Each row was made from one small tree. The marks that hang from a mark follow it in brackets, in alphabetical order. Every link used is in the known rows. Write each row's tree.
Known rows
G{J{H{M} N{D S Y}}}: [-0.86 -1.14  2.04  0.41  0.50  0.67  0.80  1.72 -1.21  0.61 -0.37  2.53
 -0.54  1.90 -3.21 -0.90  1.06  0.36 -0.96  0.67  2.87  0.36  1.61  0.89]
J{G}: [-0.74  1.20 -0.44 -0.07 -0.27 -0.76  0.93  1.43 -0.73 -0.13 -0.02  0.13
  0.43  1.70 -0.45 -0.91  0.94  0.30  0.55  0.10  0.03 -0.55 -0.47  0.69]
U{N{D M{H} Y}}: [-0.77 -3.77  0.11 -1.23  0.72  1.65  0.80 -0.66  2.58 -0.63 -0.86  2.90
 -0.52  1.06 -2.08  0.21 -1.87 -2.92  0.04  0.66  1.04  1.70  3.54  0.19]
N{D{H} G M S Y}: [ 1.82 -7.35 -0.67 -0.91  2.59  0.18  2.04  2.81  2.02  1.76 -1.85  3.14
 -0.46  3.31 -2.86  0.68 -3.02 -1.52 -2.91 -0.19  4.88  4.11  4.67  2.73]
N{D M S{Q} Y}: [ 0.98 -6.05  0.35 -1.53  1.14  0.30  2.75  1.17  1.96  1.78 -3.00  2.88
 -0.91  1.44 -1.86  0.32 -2.67 -1.03 -2.36  0.26  3.59  2.94  3.03  1.43]
D{H}: [ 0.19  0.73  0.14  0.89  1.03 -0.48 -0.69  0.14 -1.07  0.46  0.22  0.27
  0.56  0.98  0.56 -1.50  0.85  0.69  1.41 -0.50  0.74  1.04  0.73  0.22]
S{M{H}}: [-0.31 -0.18  0.29 -0.60 -0.92 -0.31  0.52 -0.58  0.42 -0.28 -0.67  0.52
  0.37 -0.41  1.17 -1.29 -0.23 -1.08  1.42 -0.82 -0.87  0.59 -0.08  0.11]
J{G H{M} N{D{S} Y}}: [-1.34 -0.46  0.25 -0.67 -0.71 -0.44  2.02  3.33 -2.40  0.03  0.05  2.27
 -0.31  4.06 -2.54 -2.53  3.43 -0.77  1.36  0.04  2.53 -0.50  1.59  1.48]
U{N{G M S Y}}: [-0.19 -4.03 -0.06 -0.75  2.03  1.22  1.18 -0.59  3.36  0.93 -1.09  3.70
 -1.49  1.27 -2.03  0.34 -2.26 -2.38 -1.73  1.29  2.02  1.87  3.49  1.04]
M{H}: [-0.25 -0.64  0.12  0.45 -0.50  0.01 -0.87  0.13  0.07 -0.60  0.65 -0.39
  0.62 -0.59  0.62 -0.05  0.03 -1.59  1.10 -1.43 -1.01  0.64  1.26 -0.55]
Y{H}: [ 0.15  1.24 -0.82  1.18 -0.19 -1.15 -0.98  0.38  1.85 -0.53  0.15 -0.15
 -0.40 -0.26 -0.15 -0.71 -0.96 -0.22  1.26 -0.25  0.96 -0.42  0.24 -0.08]
G{J{N{M{H}}}}: [-1.97 -0.18  2.24  0.24  0.29  0.84 -0.25  0.75 -0.40  0.01  0.12  1.18
  0.29  0.76 -2.04 -0.02  1.02  0.26 -0.52  0.97  1.45 -0.30  0.54  0.27]
U{N{D{H} G{J} M Y}}: [-0.41 -3.53  0.21 -0.54  2.04  1.30  1.42 -0.06  2.08  0.03 -1.06  3.40
 -0.44  2.24 -2.90  0.04 -2.19 -1.70 -1.03  1.55  3.35  2.24  3.68  1.71]
G{J{H}}: [-1.29  0.80  1.98  1.52  0.48  1.03 -0.07  1.10 -1.60  0.07  0.29  0.75
  0.08  0.75 -1.11 -0.79  1.16  1.43  0.04  0.33  1.56 -0.13  0.21  0.87]
G{J{H{M} N{D}}}: [-1.18  0.40  2.05  0.34 -0.02  0.55  0.71  1.60 -1.72 -0.10 -0.06  1.86
  0.02  1.80 -2.68 -1.12  1.76  0.43 -0.50  0.94  2.36 -0.47  0.42  0.46]
J{G N}: [-1.55  1.52  0.05 -1.19 -0.69 -0.89  0.29  1.67 -1.15  0.42  0.52  0.67
  0.15  2.38 -1.67 -0.96  2.32 -0.14  0.68  0.61  0.75 -1.74 -0.09  0.61]
N{D{H S}}: [ 0.59 -0.97  0.01 -0.46  0.67 -0.37  0.52  1.28 -1.58 -0.39 -0.49 -0.14
  0.76  2.53 -1.06 -0.23  0.24  1.12  0.73 -1.01  2.36  2.47  2.20  1.48]
U{N{D{H S} G M}}: [-0.19 -2.52 -0.05 -1.15  1.82  0.82  1.44  0.11  1.55 -0.36 -1.01  2.60
 -0.19  2.86 -1.98 -0.08 -1.11 -1.52 -0.58  1.02  2.92  2.40  3.35  1.50]
U{N{D S{Q}}}: [ 0.44 -1.34  0.19 -1.64  0.84  0.18  1.21 -1.21  1.69  0.55 -1.75  2.57
 -0.97  1.25 -1.80 -0.04 -1.95 -1.24 -0.94  0.72  1.74  1.57  2.67  0.34]
U{N{D G M{H} Y}}: [-0.14 -4.55 -0.58 -1.28  1.05  1.28  1.29 -0.16  2.99 -0.39 -0.80  2.93
 -0.57  1.36 -2.25  0.69 -2.61 -3.54 -0.89  0.75  2.03  1.96  4.01  1.07]
U{N{G S}}: [ 0.34 -1.44 -0.29 -0.77  1.51  0.38  0.50 -0.89  2.24  0.60 -0.59  2.47
 -1.12  1.18 -1.67  0.39 -1.79 -1.69 -1.45  0.82  1.34  1.28  2.69  0.73]
G{J{N{D{S{Q}}}}}: [-1.19  0.55  1.93 -0.32 -0.01  0.01  0.60  0.56 -1.50  0.16 -0.48  0.47
  0.24  1.25 -2.23  0.09  0.75  1.50 -0.53  0.85  2.71  0.11  0.76  1.26]
S{Q}: [ 0.29  0.89  0.23 -0.07 -0.36 -1.06  1.30 -1.18 -0.26  0.94 -1.31 -0.08
 -0.15 -0.97  1.67 -1.02 -0.17  0.08  0.34  0.33  0.85 -0.11 -0.59  0.20]

Which tree is each row?
[-1.33 -0.57  0.24 -1.85  0.09 -0.58  1.13  2.94 -0.84  0.44 -0.40  1.88
  0.63  4.16 -2.78 -1.23  1.96 -0.48  0.23  0.76  2.48 -0.38  1.01  1.01]	J{G N{D{H} M}}
[-0.38 -0.91  0.80 -0.48  1.46  0.75  1.01 -0.68  1.62  0.69 -1.00  3.24
 -1.10  1.54 -1.84 -0.62 -1.32 -0.98 -1.06  1.07  2.03  1.27  2.32  1.36]	U{N{G{J{H}} S{M}}}
[-0.65 -1.49  0.93 -1.01  1.44  0.83  1.25 -1.51  2.50  0.88 -1.84  3.34
 -1.18  0.75 -0.87 -0.71 -1.08 -1.47 -0.89  1.45  1.19  1.19  1.87 -0.19]	U{N{M S{Q}}}
[-1.10  0.17  1.67 -0.38  0.07  0.35  0.07  0.92 -1.00  0.00 -0.05  0.77
  0.25  1.31 -2.90  0.45  0.42  1.00 -0.91  0.96  2.21 -0.23  0.66  0.82]	G{J{N{D}}}
[-0.53 -2.91  0.61 -1.57  0.19  0.80  0.76  3.18 -0.42  0.97  0.12  2.25
 -0.36  3.17 -2.58 -0.31  1.51 -1.78 -1.02  0.40  3.82 -0.36  2.08  1.52]	J{H N{D G M}}
[ 0.59 -6.38 -0.59 -0.88  0.68  0.14  2.71  1.83  1.32  0.10 -1.53  1.09
  0.15  1.58 -0.95  0.90 -2.19 -2.36 -1.11 -0.65  3.88  3.42  4.13  2.82]	N{D{S{Q}} G M{H} Y}
[-1.10 -1.49  0.70 -0.32  1.58  1.32  1.12 -0.70  2.31 -0.18 -0.71  2.86
 -0.59  1.18 -1.82  0.15 -1.24 -1.59 -1.36  2.06  1.79  0.73  1.73  0.74]	U{N{G{J} M}}
[-1.13 -0.71  1.51 -0.20  0.13  0.54  0.09  0.77 -0.80  0.19 -0.02  0.96
  0.00  1.07 -3.02  0.49  0.02  0.85 -0.74  0.87  2.40 -0.02  1.25  1.13]	G{J{N{D Y}}}
[-1.52  0.06  1.72  0.42  0.26  0.58 -0.27  0.25 -0.78  0.39  0.30  0.88
 -0.19  0.46 -2.23  0.10  0.60  1.00 -0.34  0.98  1.72 -0.48  0.75  0.85]	G{J{N{Y}}}
[ 1.20 -4.15 -0.66 -1.03  1.60 -0.06  1.89  2.53  1.02  0.33 -1.24  1.77
  0.63  3.03 -1.75  0.33 -1.55 -1.41 -1.99  0.40  3.85  2.38  2.22  1.88]	N{D{H} G M}
[ 1.02 -5.56 -0.17 -0.34  1.86 -0.18  2.62  0.82  2.56  2.51 -2.26  2.69
 -1.27  0.66 -0.45  0.19 -2.55 -1.64 -2.83  0.63  3.61  2.43  2.65  2.12]	N{G M S{Q} Y}
[-0.19 -1.38  0.70 -0.63  0.51  0.14 -0.39  2.36 -0.87  1.91  0.67  1.89
 -0.98  2.36 -1.84 -0.61  1.81 -0.93 -0.78 -0.31  2.94 -0.42  2.23  1.38]	J{H N{G S}}
[-0.85  1.54  0.07  0.96 -0.35 -0.50  1.87  2.41 -1.71 -0.28 -0.04  1.68
  0.07  2.38 -0.07 -3.10  2.87 -0.53  1.19  0.09  0.23 -0.87 -0.82  0.20]	J{G H{M}}
[ 0.34 -1.32  0.02 -1.03 -0.34 -0.34  1.35  2.47 -1.00  0.34  0.09  2.28
 -0.41  2.62 -2.23 -1.17  1.75 -2.13 -0.81  0.41  2.90 -0.57  1.26  0.71]	J{H{M} N{D G}}
[-0.94  1.04  0.37 -1.36 -0.26 -1.51  0.96  1.48 -0.90  1.63 -0.57  1.33
 -0.35  2.39 -1.46 -1.25  1.76  0.08 -0.07  0.44  1.64 -0.95  0.48  0.87]	J{G N{S{Q}}}
[-1.44 -2.20 -0.06 -2.04 -0.31 -0.07  1.56  2.69 -0.01  0.49 -0.49  2.02
  0.01  3.34 -3.21 -0.43  1.03 -1.05 -0.25  0.90  2.39 -0.51  1.47  1.36]	J{G N{D M Y}}
[-0.77 -0.14  1.95 -0.46  0.67  0.04  0.24  0.97 -1.00  0.71 -0.66  1.65
  0.11  1.98 -2.88 -0.35  0.30  1.35 -0.84  0.63  2.75  0.73  1.19  1.18]	G{J{N{D{H} S{M}}}}
[ 0.18  1.84  0.63  1.40  0.89 -1.70  1.70 -0.79 -2.18  0.10 -1.23  0.36
  0.49  0.95  2.16 -3.12  2.17  1.28  2.19 -0.26  1.47  2.22  0.35  0.52]	D{H{M} S{Q}}
[ 1.48 -2.47  0.24 -1.95 -0.24 -1.15  2.13  0.34  0.63  1.11 -2.72  1.52
 -0.13  1.03 -0.51 -0.54 -2.14 -0.80 -0.88 -1.00  2.03  2.49  1.81  1.01]	N{D S{M{H} Q}}
[-0.77 -3.41  0.09 -0.95  0.21  0.33  0.10  1.10  1.17  0.82  0.37  1.57
 -0.37  0.85 -1.48  0.39  0.17 -2.56 -0.57  0.38  1.91  0.01  2.28  0.89]	J{N{G M{H} Y}}
[ 0.15 -4.89 -0.64 -0.04  1.23  0.69  1.71  1.15  2.20  0.80 -0.68  1.73
 -0.56  0.63 -0.76  0.64 -1.75 -1.90 -1.78  0.84  2.35  1.26  1.86  1.77]	N{G M Y}
[ 0.50 -2.75 -0.25 -1.24 -0.37 -0.36  2.33  0.00 -0.31  0.17 -1.81  0.39
 -0.25  0.91 -0.52 -0.24 -1.36  0.35  0.56 -0.54  2.56  2.26  2.14  2.31]	N{D{S{M Q}} Y}
